Each row was made from one small tree. Brackets hold a mark, then the marks that hang from it, in alphabetical order. Every link used is in the known rows. Write each row's tree.
Known rows:
[pari [zatukab [gagapoz tinanos] toso]]: [  7 -19 -51 -24  21   6  -3   1 -14 -23 -23   5 -27  11 -32  -7  10   9
 -31  -9  14   0  27  17  14   5  14  -7  -5  -4 -36 -11  30 -11]
[tikabi pari safibu]: [ 30  -7 -30   0  12   7   5 -30   8 -40 -17 -35 -25  36 -19   8  -6  16
 -11  20  14  -4   8   0   3 -14 -20 -34  11 -14  -6 -13  19  -4]
[maku pasat]: [ 31 -31 -28   5  13   0   3 -20   4 -14 -10  -7 -15  18 -20   6  -2  12
 -15  11  15   1   8  14  17   8 -13 -11  13   5 -14   0  -4  -6]
[sabi [maku pasat]]: [ 18 -24 -17   9   4   7  -7 -22  20 -21  -7  -9 -13  14 -21  14  -7   1
  -5   7   8  -4   1   1  33  -4 -12 -18  11   4 -18   1  -1 -18]
[pari [tikabi [safibu fova]] [zatukab [gagapoz tinanos] lubis toso]]: [-14 -23 -44 -24   8   6  -4  -7 -20 -35 -15   6 -34  18 -42  19  32  12
 -12 -21  20  -4  27  16  14  15  36 -22  -5 -35 -27 -25  41 -19]
[tinanos [gagapoz [zatukab lubis [pari tikabi]]]]: [  5 -22 -30 -19   1  -1 -15 -27 -15 -20  19   0 -22  -2 -23   0  12  18
   2 -15 -10  -4  12   6   2  -1  19 -17  -1 -12 -35   4   5   4]
[tikabi [pari [zatukab gagapoz toso]]]: [ 17 -14 -49 -21  27  -9  -2   0 -18 -23 -10  -5 -24  25 -35  -9   1  25
 -30  -3  13  -4  25  27  10   0   9 -18  -1  -8 -29 -14  38  -9]
[maku [lubis [zatukab gagapoz pari toso]] [pasat rasi] tikifeg]: [ 29 -66 -60   7  -4   3  13 -19 -51  16 -10  -2 -47  16 -43   4  35  11
 -30 -23  29  11  35  29  20  21   9 -36  -1 -25 -23 -15   1  -6]
[pari tikabi]: [  0 -14 -27 -12  10  -6 -18 -26  -1 -26   9  -2 -16   3 -25  -1  -6  14
  -9  17   0 -12  12  12  17   8  22  -3  -3  -4 -16   5   6  -1]
[tikifeg [maku [lubis [zatukab gagapoz]] [pasat rasi tinanos]]]: [  5 -55 -35  20 -27  13  -9  -5  -9   1 -33 -27 -28  10 -18  24  15  10
  -2 -20  10 -12  37  10  25   8  -3 -16   5 -16   0  -5 -10 -20]
[gagapoz tinanos [zatukab lubis [pari [tikabi safibu]] toso]]: [ 13 -32 -45 -34  -2  20  -7 -38 -12 -38 -29 -16 -52   4 -29  -1  26   3
  -2 -18  16   4  23   1 -10  -8  12 -44   4 -25 -50  -5  15   1]
[lubis [maku [pasat rasi [tinanos gagapoz]]]]: [ -5 -60 -26  -3  -3   3  -5 -15   7  -6 -24 -18 -16  21 -21  11  17  36
  -9  -9 -11 -10  30  -6  25  -4 -10  -8  29  -5   3  17   9 -24]
[maku [lubis [zatukab gagapoz]] [pasat tinanos]]: [ 22 -57 -35  11 -13  -3  -3 -10 -19   3 -19 -11 -23  11 -23  19  15   8
 -21 -19   4   0  21  11  21   8 -12 -38   6 -18 -13 -17 -12   2]
[pari [zatukab [lubis [maku pasat]] toso]]: [  6 -33 -56 -15  29  18  -1  -5  -7 -15 -16   8 -40  26 -43   5  17  24
 -15 -16  17   1  19  15  22  12   6 -18   4  -5 -42  -1  24  -8]
[tinanos gagapoz]: [ 10 -14 -19  -5  15  -3  -1 -20  -8 -16   7   3  -2  11 -19   5  -7  18
 -10  16  -3  -8   9   7  19  -2   2  -1   6   2 -12   5   7  -6]
[tikabi pari]: [ 24  -9 -31  -7  12  -1  -2 -16   2 -29 -11 -28 -19  17 -13  -7  -8  24
 -13  16   2  -7  11  11   4 -11  -5 -26  11   3  -7   0  16  -1]
[rasi [pasat tinanos]]: [ 20 -41 -32 -11   1  -3  -4 -24  17 -42 -41 -13 -23  22 -41   0  11  33
 -23  24   1 -12  21   4   1  -8  -5  -3  13  -2 -15  -9  -8  -8]
[lubis maku [zatukab pari toso]]: [  9 -25 -59 -27  25  11   4 -24 -24 -14 -20 -19 -26  17 -38  -4  10  14
 -25  -9  -7  -3  22   7  22  -9   1 -31  11 -12 -38  10  38  -8]
[pasat maku]: [ 16 -10 -19  -1  10   0  -4 -22   5 -35 -14 -23 -14   2 -12  10 -19  13
  -2  17   3 -14  16   5  26   1  -2   2  -1   1 -17   4  16 -12]
[rasi [pasat [maku lubis tikifeg] tinanos]]: [ 25 -46 -27   7 -14   3 -10 -34   8 -26 -41 -19 -33  12 -38  17  10  26
  -8  18   5 -14  25  -6  20   1  -1 -16   0 -15 -18  -5 -14   1]
[tikifeg maku]: [ 13  -2 -29   8   2  14 -13 -18  13 -26 -20 -23 -12   4 -12  15 -14  11
  -1  20   6 -14  15   6  22   0   1   3   3   6 -10  15   7 -16]
[zatukab gagapoz lubis toso]: [ 13 -27 -60 -14   4  -4  13   5 -17 -31 -20  14 -31   5 -34   4   7  28
 -32   9  16  -4  30  43  13  26  13 -19 -15 -10 -31  -6  29 -12]
[sabi [maku [pasat [tinanos [gagapoz [zatukab pari]]]] tikifeg]]: [ 23 -45 -11   5 -12   5 -18 -45   2  -3 -13 -16 -21   7 -32  14  17  10
  -6  -5   2   2   8 -18  26 -17 -11 -32  22 -14 -28   5  -8  -4]
[pasat rasi [tinanos gagapoz]]: [ -8 -47 -13 -11  -9  -5  -5 -16  -3 -26 -22 -20 -20   9 -24  -3  14  39
 -10   7  -2 -12  29  10  11 -12   8   0  16  -4  -7  -2  -1 -12]
[gagapoz tinanos [zatukab [pari [tikabi safibu]]]]: [ 17 -21 -29 -22   0  14 -15 -45   1 -36 -19 -32 -32   7 -16  -1  14 -10
   0 -13   3   4  15 -19  -6 -18  -1 -29  10 -21 -31   2   5   2]
[safibu fova [tikabi [pari [zatukab lubis]]]]: [-10  -6 -13  -5  15   1  -8  -3 -22 -39   4 -24 -20  19 -41   3  22  15
   8 -11  11   9   6  11   4   0  13 -22  11  -8 -20 -17  25  -8]
[lubis [maku [pasat rasi tinanos] tikifeg] [zatukab gagapoz pari]]: [  9 -68 -60  -3  -9  10  -6 -23 -26   5 -27 -29 -35  18 -30   6  41  23
 -35 -20 -10   0  37  -9  16   4  -9 -28  20 -16  -6   6  26 -21]
[gagapoz tinanos [zatukab toso]]: [ 23 -22 -21 -18  10   6   1 -15 -12 -20 -34  -9 -26   1 -24 -10  12  -9
 -12  -3  17   6  23  10  -1  -9  -7 -13  11  -5 -37  -5   6   4]
[pasat [maku tikifeg] rasi tinanos]: [  3 -47 -16   0 -15   1 -13 -26   0 -31 -42 -37 -37   1 -23   4  12  30
  -6  19  12 -15  36  -2  20  -2   8   0   9 -12  -9   1   4 -13]
[gagapoz tinanos [zatukab pari toso]]: [ 31 -25 -38 -27  10   8   2 -28 -14 -26 -39 -23 -33   0 -23 -13  13  -1
 -12 -13  13   9  25   8  -3 -18  -1 -29  10  -6 -48   6  10   3]

Which tree is each row?
[ 11 -28 -35 -28  -3  11   2 -30 -17 -37 -32 -23 -40   4 -34   8  32   5
   2 -21  18   8  25   9  -4  -8  15 -41  11 -30 -42 -10  21  -3]	[gagapoz tinanos [zatukab lubis [pari [tikabi [safibu fova]]] toso]]
[ 11 -15 -18  -3   6   8  -1 -12 -13 -18  10   4 -14   4 -19   4   9   4
  -2  -1  -1   2  11  11   5   2  -3  -6   2  -5 -27  -8   5   4]	[tinanos [gagapoz [zatukab lubis]]]
[ 21 -46 -27   1 -11  -3  -4 -26  16 -40 -42 -23 -29  14 -32  15   0  30
   0   9  -1 -18  26  -3  20  -4  -3 -12   1 -10 -16  -4 -13  -5]	[rasi [pasat [maku lubis] tinanos]]
[ 21 -42 -13  -4  -8  -3 -12 -36  -4 -19 -28  -5 -20  11 -38  13  19  21
 -11  13   1 -17  27 -17   9  -5  -8   9  12 -17 -17 -11  -3  -8]	[rasi [pasat [maku tikifeg] [tinanos [gagapoz zatukab]]]]
[ 20 -16 -22 -11  10  -4   0 -29 -15 -17   7  -9  -7   8 -22  -3   2   9
  -8  -5  -7   1  10   4   9 -14  -4  -8   7  -6 -31   4   3   2]	[tinanos [gagapoz [zatukab pari]]]
[  7 -17 -59   7  -3  17  -5  -3  -7 -15  -7  -3 -27   5 -17  18  18  18
 -27   8 -12   2  25   5  19  31   1 -24 -12  -6 -11  15  34 -11]	[zatukab gagapoz [lubis [maku tikifeg]]]
[ 25 -40 -41  16 -16  26 -15 -29 -14   7  -8 -19 -35   6 -19  20  21 -14
 -11 -22  -1   7  13 -16  30   0  -4 -58   6 -11 -20  -4  -3  -5]	[sabi [maku [lubis [zatukab [gagapoz tinanos] pari]] pasat tikifeg]]
[ 10 -22 -39 -24  -8  20 -23 -28  -4 -35 -16 -25 -43  -8 -11  -7  24   1
   4 -21  -5   3  17  -7 -13 -11  15 -36   5  -8 -41   5   7   7]	[gagapoz tinanos [zatukab lubis [pari tikabi]]]
[ 22 -25 -53 -15   7  13   1 -26 -17 -16 -21 -12 -42   6 -40  -2  22  14
 -14  -9   5  15  23  12   8   7   1 -35  -3 -16 -50  13  23   7]	[gagapoz [zatukab [lubis [maku tikifeg]] pari toso]]
[-10 -18 -36 -24  17  -6  -4 -16 -20 -28 -11   5 -19  19 -47  16  20   7
 -17 -14  20  -6  29  10  22   8  31 -10   4 -35 -23 -21  39 -21]	[pari [tikabi [safibu fova]] [zatukab [gagapoz tinanos] toso]]
[  4 -44 -44 -25   8  -1  -7 -26 -20   1   6  12 -24   8 -34   8  19  22
  -3 -29  -6  -6  23   7  13   5  10 -27   7 -19 -37  17  21  -8]	[tinanos [gagapoz [zatukab [lubis [maku pasat]] [pari tikabi] toso]]]
[ 21 -32 -78 -31  -6  12   6  -3 -14 -35 -41 -14 -44   0 -18  -3  18  32
 -27 -10   6   1  33  23  -1   6  17 -44  -9  -7 -41   9  34 -14]	[zatukab [gagapoz tinanos] lubis pari toso]
[ -8 -46   3  -8 -13  -7  -5 -20  -7 -29 -27 -27 -19   0 -17   3   6  21
   5  -8  -3 -17  36  -2  14 -15  -3  14  15 -13 -14  -5   6 -17]	[pasat maku rasi [tinanos [gagapoz zatukab]]]
[  1 -58 -22  -1 -23   7 -14 -33 -29  -8 -18 -38 -41   1 -26  12  22  27
   2 -16  -6 -14  35  -8  26 -14  15 -27   4 -26 -17  -6  -2  -2]	[pasat [maku [lubis [zatukab pari]] tikifeg] rasi [tinanos gagapoz]]
[ 11 -28 -47 -32  20   2  -1 -42 -28 -24  -5 -13 -33  19 -49  -1  12   9
 -22  -3  17  -9  17  13  11  -7  15 -31   6 -29 -41 -15  24  -2]	[lubis [zatukab [pari [tikabi safibu]] toso]]
[ 19 -46 -23  -8  -5   0 -11 -35   3 -24 -28  -7 -19  14 -39  16  14  36
 -14  22  -1 -23  28 -13  15  -4   2   5  10 -10 -10  -5   1 -12]	[rasi [pasat [maku tikifeg] [tinanos gagapoz]]]
[ 14 -32 -73 -23   8  20  -5 -19 -38   7 -27 -16 -35   8 -31   2  31   5
 -41 -14 -10   0  37  -7  15   3   5 -41   6 -16 -25  13  49 -13]	[lubis [maku tikifeg] [zatukab [gagapoz tinanos] pari toso]]
[  6 -44 -15  23  -9   9  -3 -18  12 -20 -10 -15 -28  16 -19  13  -1   3
   8  -9  11   1  13   6  37   0  -5 -24   5  -2 -16  -2 -18 -14]	[sabi [maku lubis [pasat rasi]]]
[ 25 -68 -22  23 -19   1  -7 -27  -8  -1 -28 -20 -42  11 -29  10  27  25
  -9   0  23   7  23  10  17  13  -1 -30  11 -15  -6  -3 -32   9]	[maku lubis [pasat rasi tinanos] tikifeg]
[  8 -43 -30  -7 -10  -8  -2  -9 -25 -18 -36 -20 -28  -3 -29  15   1  16
 -11 -10   3 -18  35  13  31   3   4 -32  -6 -29 -26 -10  15  -2]	[pasat [maku [lubis [zatukab gagapoz toso]]] tinanos]
[  1 -19 -68 -27  14  22 -10  10 -11 -22 -27 -13 -42  19 -22  -3  17  25
 -23 -22  -3  -5  32   5   3  -2   7 -42   0  -8 -25   1  50 -15]	[tikabi [pari [zatukab [gagapoz tinanos] [lubis maku] toso]]]
[ 17 -56 -42  21 -17  22  -1 -10 -36  18 -11  -7 -41  11 -19   9  37 -11
 -22 -21  16   9  32   6  12  19  -2 -30   9 -13  -1 -19 -10  -4]	[maku [lubis [zatukab [gagapoz tinanos]]] [pasat rasi] tikifeg]
[ 14 -20 -60 -22  13  23   3  -7  -8 -37 -29 -15 -48  35 -28   7  20  18
 -20 -13  24  -1  22   5  -4  -6  -1 -45   3 -23 -31 -28  41 -11]	[tikabi [pari [zatukab [gagapoz tinanos] lubis toso]] safibu]
[ 18 -36 -41  -6  13   8  10 -10  -9 -13 -20   4 -31  13 -34   6  16   5
 -10 -15  12   5  23  18  12  13 -15 -23   9 -10 -37   2  17  -3]	[gagapoz [zatukab [lubis [maku pasat]] toso]]
[ -7 -56 -29 -10 -17  12 -13 -26 -10 -14 -26 -29 -40   5 -26  -1  37  35
  -5 -15 -12   2  30  -7   4  -9   3 -20  13 -17 -23  10   9  -5]	[pasat rasi [tinanos [gagapoz [zatukab [lubis [maku tikifeg]] pari]]]]
[ 26 -42 -27  -4  -5   1 -11 -35  10 -34 -41 -19 -28  13 -38  11  11  31
 -17  28   8 -17  29 -10  14   0  -1   0   9  -9 -13  -5   0 -10]	[rasi [pasat [maku tikifeg] tinanos]]
[ -9 -28 -27 -11  19  -1   0   0 -27 -18  -8 -11 -22  28 -51  10  30  21
   5 -26  14  11  17  13  16   8   2 -30  20 -13 -18  -5  38 -18]	[safibu fova [tikabi [pari [zatukab [lubis [maku pasat]] toso]]]]
[  7 -14 -39 -13  25  10   8  -9 -10 -39 -27 -27 -32  44 -43  19  19  27
  -4 -10  16   2  16   7  15  -7   0 -43  15 -29 -22 -19  50 -15]	[tikabi [pari [zatukab [lubis maku] toso]] [safibu fova]]
[ 12 -54 -25  21 -25  12 -12 -17  14 -12 -42 -34 -33  10 -15  22   5  25
  11  -7  14 -11  29   7  26   4  -2 -14   9 -10  -2  11 -25 -15]	[tikifeg [maku lubis [pasat rasi tinanos]]]
[ 14 -30 -68 -24  10  13   6 -17  -6 -35 -29 -18 -40  10 -30   0  10  41
 -13  -6  -1  -1  23  18  16   3  13 -44  -2  -6 -45  24  34  -8]	[zatukab [lubis maku] pari toso]
[  4 -27 -38 -30   4  -5  -5 -27 -28 -16   9  10 -26  -2 -36  -3  13  20
  -5 -15   3  -6  20  20   5   1  24 -19  -3 -19 -44   3  14   3]	[tinanos [gagapoz [zatukab lubis [pari tikabi] toso]]]
[  0  -8  -3  -1   9 -13   2 -12 -19 -31  -2 -32   0  16 -35   4  11  10
   6   7   5   5  12  16   8   0   2 -20  17  -5   0  -4  20 -12]	[safibu fova [tikabi pari]]
[ 10 -25 -31  -7  11   9   0 -15 -27   3   1  16 -22   6 -35   8  23  10
 -12  -3   1   1  22   9  16  12   0 -14   2 -15 -31   7  22   2]	[tinanos [gagapoz [zatukab [lubis [maku tikifeg]] toso]]]
[ 12 -61 -47   8  -2  -3  19   2 -39   7 -13   9 -31  19 -34   5  19   3
 -25 -26  25   2  36  36  25  23   0 -19   0 -18 -14 -23   0 -13]	[maku [lubis [zatukab gagapoz toso]] [pasat rasi]]
[ 26 -31 -66 -30   4   0   7 -14 -14 -27 -40 -13 -29   4 -19  -5  10  23
 -31  -3   5  -1  33  18   9  -1  16 -30  -5  -6 -32  11  31 -15]	[zatukab [gagapoz tinanos] pari toso]
[ -4 -60 -31  -5   3  13  -4 -15  -6  -5 -31 -28 -27  24 -28   4  26  15
 -15 -17  -5  -8  30  -7  20  -5 -15 -16  29  -7  -4  -3  12 -16]	[lubis [maku [pasat rasi tinanos]] zatukab]
[  6 -19 -35   3  -4   7  -4 -31 -23 -16 -17 -27 -22  11 -38  33   5   6
   9  -9  15 -12  20  11  32  -2  22 -35  -2 -38 -22  -2  11 -11]	[tikifeg [maku [lubis [zatukab [pari [tikabi [safibu fova]]] toso]]]]
[ 20 -13 -40  11  -5  22 -16 -26 -10 -14 -15 -35 -27   7 -14  16  -7   4
   4  -7  -1  -9  13   2  26  -8   6 -28  -4 -10 -25   9  -3  -1]	[tikifeg [maku [lubis [zatukab pari]]]]
